Every row comes from one small tree of marks. The marks that hang from a mark follow it in brackets, in alphabetical order. Every link used is in the known rows. Which tree was each row made from?
Known rows:
X{D{G H{Y} L}}: [-0.265  1.547 -0.103  0.763  2.320 -0.727  0.414 -3.777  0.333 -2.082
 -1.201  0.376 -1.474 -0.055  4.430  0.277 -1.059 -2.421 -4.832 -3.295
 -1.792]
S{P}: [-1.255 -0.976  1.254 -0.001 -0.898 -0.944 -1.218  0.279 -0.995  0.904
 -0.283 -0.413 -1.288  0.505  0.481 -0.848 -0.400  1.143 -0.081 -0.491
  0.155]
D{G H L X}: [-1.079 -0.077  0.212  3.501  1.207 -1.367 -0.930 -3.119  0.108  1.458
 -1.370 -1.419 -0.236 -0.053  4.040  0.590  1.885 -0.396 -5.233 -2.834
 -1.239]
C{L}: [-0.224 -1.657  0.811  0.536  0.033  0.805  0.576 -0.747 -1.587 -1.489
 -1.180 -0.763 -1.510  0.311  0.435 -0.834 -1.450  0.236  0.418 -1.188
  0.011]
C{L{D}}: [ 0.567 -0.603  0.295  1.474 -1.014  1.126  0.630 -1.023 -0.539 -2.620
 -1.844  0.219 -0.897 -0.116  0.373  0.483 -2.943  0.849 -0.162 -0.769
 -0.668]
X{D{G H L}}: [ 0.105 -0.550  0.780  0.317  1.223 -0.263  0.521 -3.293 -0.512 -0.234
 -1.020 -0.455 -2.108 -1.156  3.568 -0.490 -0.276  0.084 -5.033 -3.000
 -2.114]
B{S{P{H{D Y}}}}: [-2.890  0.837  3.014  2.011 -0.116 -0.238  0.016 -3.651 -0.090 -1.916
  1.709 -0.831 -2.529  0.679 -0.549 -2.474  0.613 -3.002 -1.078 -3.688
  0.143]
D{G H L}: [-1.953 -0.778  0.091  2.139  1.052 -0.512  0.045 -2.629  0.220  1.138
 -1.403 -0.661 -0.918 -0.396  4.171 -0.768  0.205 -0.163 -4.577 -2.412
 -0.694]
Y{H{D{G L X}}}: [-1.857  0.606  0.787  2.358  0.957 -1.095  0.174 -2.952 -2.260 -0.555
 -0.916 -1.265  2.353  0.852  0.789  0.178  2.631  1.288 -5.892 -2.750
 -1.012]
B{S{P{H{D{L}}}}}: [-3.530 -1.918  4.921  1.956 -0.686  0.461  0.555 -5.334 -1.332  0.312
  1.172 -1.075 -3.232 -1.223 -0.464 -3.155  1.910  0.515 -3.962 -3.713
  0.186]
L{D{G H{Y} X}}: [ 0.369  3.659 -2.128  4.589  0.598 -1.716 -1.473 -1.790  2.375 -1.906
 -1.513 -0.119  1.031  1.290  3.919  2.565 -0.895 -3.216 -2.932 -2.479
 -1.914]
C{L{D{G H{Y} X}}}: [ 0.193  2.006 -1.321  5.117  0.768 -0.858 -0.895 -2.459  0.730 -3.341
 -2.613 -1.023 -0.460  1.642  4.248  1.842 -2.351 -2.980 -2.632 -3.778
 -1.885]
C{L{D{H X}}}: [ 1.617  0.746  1.552  3.728 -0.744 -0.164 -0.498 -1.963  0.421 -1.133
 -1.744 -0.418 -1.775 -0.187  3.080  0.799 -1.683 -0.195 -2.382 -2.409
 -1.268]
X{D{G H}}: [ 1.144 -0.037 -0.127  0.026  0.666 -0.501  0.154 -1.126 -0.141 -0.711
 -0.243 -1.067 -1.794 -0.529  2.438 -0.586 -0.859 -0.901 -2.467 -2.693
 -2.247]
P{H{D{G L X} Y} S}: [-2.017  0.484  1.179  4.320 -0.309 -0.661 -0.313 -6.346 -0.585 -2.113
  0.509 -2.293  0.413  1.675  0.807  1.009  3.261 -2.374 -4.351 -6.059
 -0.891]
G{D{X}}: [ 0.789  2.112  1.210  2.523 -0.498 -0.657 -0.708 -0.142  0.987 -1.404
  0.420 -0.742 -0.439  1.560 -1.434  1.646  1.429  1.437 -0.651 -1.082
 -0.494]
G{D{H{Y} X}}: [ 0.455  4.875  1.394  3.832  0.722 -1.521 -1.015 -1.065  2.973 -2.199
  0.282  0.284 -1.477  2.239  2.271  1.382  0.185 -1.841 -2.074 -2.638
 -0.178]
S{P{H{D{L X}}}}: [-1.328 -2.014  4.771  2.192 -2.193 -0.950 -1.066 -4.793 -1.504  1.480
  0.065 -2.104 -1.478 -0.365  1.251 -1.758  3.077  1.847 -5.404 -4.094
  0.566]
L{D}: [ 0.839  1.130 -0.544  0.972 -1.048  0.343  0.000 -0.342  1.125 -1.050
 -0.709  1.024  0.689 -0.494  0.030  1.269 -1.532  0.630 -0.520  0.433
 -0.657]
H{D Y}: [-0.011  1.884 -1.011  0.956  0.595  0.002 -0.009 -1.474  0.525 -3.137
  0.584  0.197 -0.414  0.846  0.090 -0.309 -0.568 -2.390 -1.051 -1.343
  1.232]

Which tree is each row?
[ 0.795  1.585 -1.259  4.264 -0.384 -1.288 -1.403 -1.330  1.644 -0.103
 -1.305 -0.999  0.525  0.214  3.007  1.899 -0.068 -0.720 -3.216 -2.102
 -2.135] -> L{D{G H X}}
[-0.597  4.408  2.283  4.103  1.223 -1.310 -0.541 -3.186  2.703 -1.673
 -0.451  0.880 -1.739  1.632  3.273  1.306  0.742 -0.778 -4.659 -2.923
  0.082] -> G{D{H{Y} L X}}
[ 0.765  0.828 -2.212  3.251 -0.598 -0.821 -1.301 -0.791  0.283 -1.248
 -1.337 -1.151  2.122  0.617  0.235  2.886  0.267  0.143 -1.636 -1.046
 -2.127] -> L{D{G X}}
[-1.909  0.256  2.720  0.552 -1.241 -1.153 -0.793 -1.547  0.391  0.276
 -0.058 -0.473 -0.385  1.369  2.040 -1.265 -0.061 -1.611 -0.668 -2.631
  0.102] -> S{P{H{Y}}}
[ 1.423  4.597 -0.098  3.615  0.234 -1.437 -1.182 -1.782  2.922 -1.418
 -0.839  1.140  0.185  0.635  3.676  2.397 -1.061 -2.791 -2.500 -1.500
 -0.948] -> L{D{H{Y} X}}
[ 0.132  1.840  2.087  3.099 -1.145 -0.563 -0.416 -4.246  0.286 -2.120
  1.908 -1.488 -0.545  1.672 -0.453  0.744  2.671 -3.122 -1.322 -4.740
 -0.268] -> P{H{D{X} Y} S}
[-1.428  1.977 -0.594  3.906  2.334 -1.785 -1.027 -3.599  0.875 -0.264
 -1.563 -0.591  0.284  1.149  4.959  1.326  0.989 -2.902 -5.105 -3.184
 -0.935] -> D{G H{Y} L X}
[-0.397  2.550 -1.539  3.565  1.686 -2.044 -1.501 -1.418  1.386 -0.824
 -0.757 -1.177  0.520  1.817  3.982  1.358  0.604 -3.804 -2.577 -2.913
 -1.166] -> D{G H{Y} X}
[ 1.823  2.541  0.800  3.234 -0.897 -1.002 -1.069 -1.313  2.076  0.326
 -0.620  0.320 -0.360 -0.487  2.732  1.598 -0.256 -0.358 -2.746 -1.143
 -1.290] -> L{D{H X}}
[-0.242  2.259  3.223  3.715  0.168 -0.862 -0.376 -2.802  1.760  0.051
 -0.350  0.010 -2.257  0.440  2.430  0.628  1.554  1.685 -4.714 -2.542
 -0.242] -> G{D{H L X}}
[-0.807  1.557  2.798  1.325  0.531 -0.751  0.463 -3.032 -1.657 -0.131
 -0.273  0.026  1.429  0.080  0.400 -0.006  2.482  1.613 -5.498 -1.783
 -0.060] -> Y{H{D{L X}}}
[-0.022  0.412 -0.626  3.187  0.663 -1.611 -1.358 -0.923  0.424  1.012
 -0.504 -2.021 -0.075  0.651  3.056  0.548  1.355 -1.327 -2.726 -2.548
 -1.497] -> D{G H X}
[ 0.791  2.085 -1.054  0.499  1.675 -0.956  0.032 -1.542  0.586 -2.513
 -0.459 -0.253 -1.265  0.627  3.379  0.156 -1.558 -3.399 -2.178 -2.968
 -2.022] -> X{D{G H{Y}}}
[ 0.866  2.521 -0.678  2.200  0.649 -0.817 -0.999 -2.032  0.257 -2.812
  0.632 -0.551  0.122  1.181 -0.026  1.079  0.973 -2.569 -1.783 -1.833
  0.731] -> H{D{X} Y}
[-1.169  0.945 -1.717  3.493  1.695 -0.885 -0.812 -4.167 -0.650 -2.801
 -0.847 -1.276  0.836  1.190  1.491  1.304  1.711 -1.911 -4.811 -3.186
  0.097] -> H{D{G L X} Y}
[-2.090  0.321 -1.938  2.191  1.412 -0.041  0.163 -3.553 -0.304 -3.149
 -0.817 -0.564  0.204  0.839  1.478 -0.057  0.091 -1.741 -4.092 -2.764
  0.675] -> H{D{G L} Y}
[-1.261 -2.444  1.792  2.860 -2.398 -1.440 -1.864 -2.678 -1.819  0.539
  0.279 -4.112 -0.326  1.055  0.585 -1.431  2.799  0.431 -3.201 -4.795
 -0.626] -> S{P{H{D{G X}}}}
[-1.069 -0.802 -0.799  2.617  1.139 -0.911 -0.820 -2.617 -1.215  0.315
 -1.430 -1.549  1.227  0.403  1.241  1.695  2.259  0.600 -3.678 -1.729
 -1.105] -> D{G L X}
[-2.579 -0.537  3.628  1.225 -1.303 -0.542 -0.212 -4.777 -0.384 -0.679
 -0.092 -0.522 -1.659  0.416  2.282 -2.244  0.682 -0.537 -4.523 -4.054
  1.409] -> S{P{H{D{L} Y}}}
[-3.660 -1.516  1.646  2.255 -0.916 -0.802 -0.515 -4.747 -0.970 -1.080
 -0.636 -1.883 -0.747  1.163  2.572 -2.075  0.855 -0.838 -4.946 -5.054
  0.516] -> S{P{H{D{G L} Y}}}
